Each row was made from one walk, in order. Every step used is in the known rows, and no mark comes twice. Write each row's walk.
Known rows:
N/Z/M/D: [ 0.20 -0.74  3.60  2.42  0.52  1.27  3.11  2.46  2.38  4.88 -2.18  1.70
  2.12 -2.04 -0.49 -0.97  0.38 -4.61]
Z/M/D/T: [ 1.35 -0.84  2.97  3.38 -0.10  2.85  3.05  2.46  2.98  4.49  0.17  1.18
 -0.28 -1.64  1.18 -1.87 -1.00 -1.75]
A/T/X/N/Z: [ 2.03  1.89  2.47  0.33 -0.02 -1.00  2.10  0.45  0.49  2.25  2.83  2.38
  0.40 -2.22 -2.55 -1.26 -0.93 -4.33]
D/M: [-1.60  0.39  1.44  2.77  2.04  1.21  3.53  1.47  1.12  2.86  0.16 -0.46
  0.86 -1.56  1.54 -2.42  1.73 -1.83]
T/D: [-0.05 -0.31  1.75  3.40  1.04  1.37  2.81  2.12  1.82  2.79 -0.57  1.33
  0.33 -2.05  0.44 -1.93  0.91 -2.01]
X/N/Z/M/D/T/A: [ 2.34 -0.46  3.14  2.62  1.94  0.08  2.24  1.12  2.21  2.70  1.90  2.36
  0.95 -1.69  0.81  0.69 -3.24 -3.06]
T/A/N/Z/M: [ 2.62  2.07  1.65  0.26  2.52  0.39  2.94  0.30  1.27  1.86 -2.38  0.85
  1.31 -2.14 -0.08 -0.53 -1.70 -3.39]
X/N: [-0.84  0.55  2.97  3.04  2.41 -0.60  2.53  2.69  1.11  2.35  2.28  1.47
 -0.05 -1.52  0.93 -0.52  0.29 -2.12]
D/T/X/N: [ 2.33  1.25  1.70  1.75  0.98  1.08  2.03  1.71  2.65  3.37  4.90  1.95
 -1.70 -1.49 -0.64 -2.09 -2.12 -1.86]
M/D: [-1.73 -1.04  2.94  4.00 -0.48  0.98  3.29  3.00  1.50  5.14  1.09  0.25
  0.61 -2.12  1.42 -2.98  1.74 -1.81]
N/A/T/X: [ 0.41  1.21  2.32 -0.32 -0.53  0.44  3.03  0.79  1.13  2.24  2.34  0.16
  1.55 -2.24 -2.03 -3.69  1.16 -2.79]
Z/M/D/T/X/N/A: [ 1.50 -0.49  3.65  1.95  0.21  1.81  2.56  2.74  2.47  4.16  4.16  1.78
  0.24 -1.65  0.29 -2.08 -2.50 -1.87]
M/D/T/A/N/X: [ 0.78  1.55  1.24  3.18  0.25  1.49  2.81  4.22  1.72  4.05  2.23 -0.31
 -1.54 -1.76  1.22 -3.39 -1.06 -1.77]
D/T: [ 1.25  0.29  1.45  2.79  0.82  2.01  2.84  1.99  3.40  3.17  0.85  0.62
 -0.46 -1.36  0.20 -2.43  0.50 -2.07]
T/X/N: [ 0.70  1.33  2.43  1.61  1.46 -0.12  2.15  1.90  1.13  3.34  4.33  2.12
 -1.11 -1.95 -0.67 -1.56 -1.01 -2.16]
X/N/Z/M/D: [ 0.00 -0.55  4.17  2.74  1.63 -0.32  2.48  3.29  1.56  3.67  0.59  2.58
  1.54 -1.65  0.13  0.48 -0.92 -4.26]
Z/N: [-1.37  0.66  2.50  3.68  1.86  1.87  3.30  1.29  2.01  3.04 -2.97 -0.10
  0.89 -2.04  1.00 -1.25  1.04 -3.24]
X/N/A/T/D/M: [-0.86  0.01  2.50  2.00  1.73 -0.79  2.67  1.52 -0.36  0.02  3.19  0.80
  2.38 -1.64  1.07 -1.58  0.37 -1.79]

Which walk is each row?
[ 0.96 -0.79  1.76  3.63 -0.15  1.60  3.03  0.74  2.32  4.05  2.68 -0.08
 -0.22 -1.99  2.26 -2.63 -0.96 -0.51]	M/D/T/A
[ 2.93  1.90  0.41  1.56  1.48  1.38  2.71  0.87  2.22  1.94  1.25 -0.01
 -0.55 -1.79  1.14 -2.43 -1.64 -0.94]	D/T/A/N
[-0.70 -0.47  1.03  3.52  1.72  1.58  3.10  1.68  0.99  2.38 -0.24  0.37
  0.85 -1.88  1.72 -2.30  0.92 -1.43]	T/D/M
[ 2.05  0.89  2.46  1.59  0.20  1.82  2.74  3.87  2.57  4.60 -1.48  1.27
  1.47 -1.75 -0.46 -2.17 -0.55 -4.27]	A/N/Z/M/D/T
[-1.04  3.40  1.49  1.73  1.63  0.90  2.91  6.55  1.06  3.25 -0.80  0.25
 -1.29 -1.51 -0.95 -2.97  1.75 -3.99]	A/N/X
[ 1.57  2.16  1.18  0.51  2.02 -0.37  2.94  0.80  1.03  2.12 -1.09  0.15
  1.55 -2.29  0.02 -1.45 -0.54 -3.27]	T/A/N/Z
[ 2.28 -0.27  3.29  2.82  0.12  2.04  2.31  2.38  2.30  4.47  3.60  2.42
 -1.40 -1.71  0.56 -1.50 -3.03 -1.58]	Z/M/D/T/X/N
[ 1.79  1.15  2.23  1.17  1.22  0.45  3.04  1.13  0.97  3.29 -1.36  0.56
  1.40 -2.44  0.86 -1.17 -1.63 -3.01]	T/A/N/Z/M/D
[ 2.46  0.59  0.86  2.28  1.59  1.43  2.83 -0.32  2.80  2.03  1.46  0.19
 -0.57 -1.70  1.17 -1.74 -1.33 -0.86]	D/T/A
[ 0.89 -0.37  2.64  3.30 -0.70  1.19  2.26  2.88  2.18  5.20  5.74  1.69
 -1.12 -1.84  0.60 -2.95 -1.79 -1.35]	M/D/T/X/N
[-2.45  0.25  3.00  2.53  2.09  1.68  3.58  1.83  2.24  2.75 -2.20 -0.70
  2.84 -1.99  0.57 -1.98  1.81 -3.50]	Z/N/A
[ 1.72  0.36  1.56  2.39 -0.13  0.93  2.84  1.82  2.14  4.36  1.29  0.06
  1.12 -2.04  0.91 -2.79 -1.11 -2.51]	M/D/T/A/N/Z
[-0.67 -0.22  1.75  1.47  0.50  0.67  3.27  0.96  0.42  0.80  0.64 -0.34
  2.99 -1.98  0.44 -3.22  1.63 -2.14]	N/A/T/D/M
[-0.23  0.08  3.02  1.88  1.22 -1.07  2.45  2.01  0.35  0.40  3.01  1.30
  1.94 -1.78  0.15 -1.31  0.25 -2.23]	X/N/A/T/D
[-0.76  0.56  3.38  1.39  1.35 -1.29  2.67  1.91  0.44  0.74  3.21  0.87
  1.93 -1.67 -0.07 -1.26  0.83 -2.51]	X/N/A/T
[ 1.19  2.34  1.05  1.32  2.01  0.12  3.08  0.69  0.62  1.93  0.11 -0.43
 -0.03 -2.23  1.39 -1.94 -0.72 -1.12]	T/A/N
[ 2.48 -0.54  2.55  2.17  0.76  1.78  2.86  0.58  2.94  3.83 -0.86  1.43
  1.41 -2.00  0.09 -0.70 -2.00 -3.57]	N/Z/M/D/T/A
[ 3.14  1.52  2.12  0.69 -0.48  2.06  2.44  3.30  2.48  5.20  0.02  1.83
  0.59 -1.99 -1.72 -2.85 -1.77 -4.35]	A/N/Z/M/D/T/X
[ 0.93 -0.48  2.01  3.02 -1.46  2.34  2.74  2.46  2.70  5.91  3.85  0.85
 -0.91 -2.05  0.15 -4.01 -0.74 -1.60]	M/D/T/X
[ 2.02  1.79  2.01  2.37  0.88  2.43  2.86  4.01  1.92  3.62  0.13  0.54
 -1.88 -1.62  1.03 -2.00 -2.33 -2.08]	Z/M/D/T/A/N/X
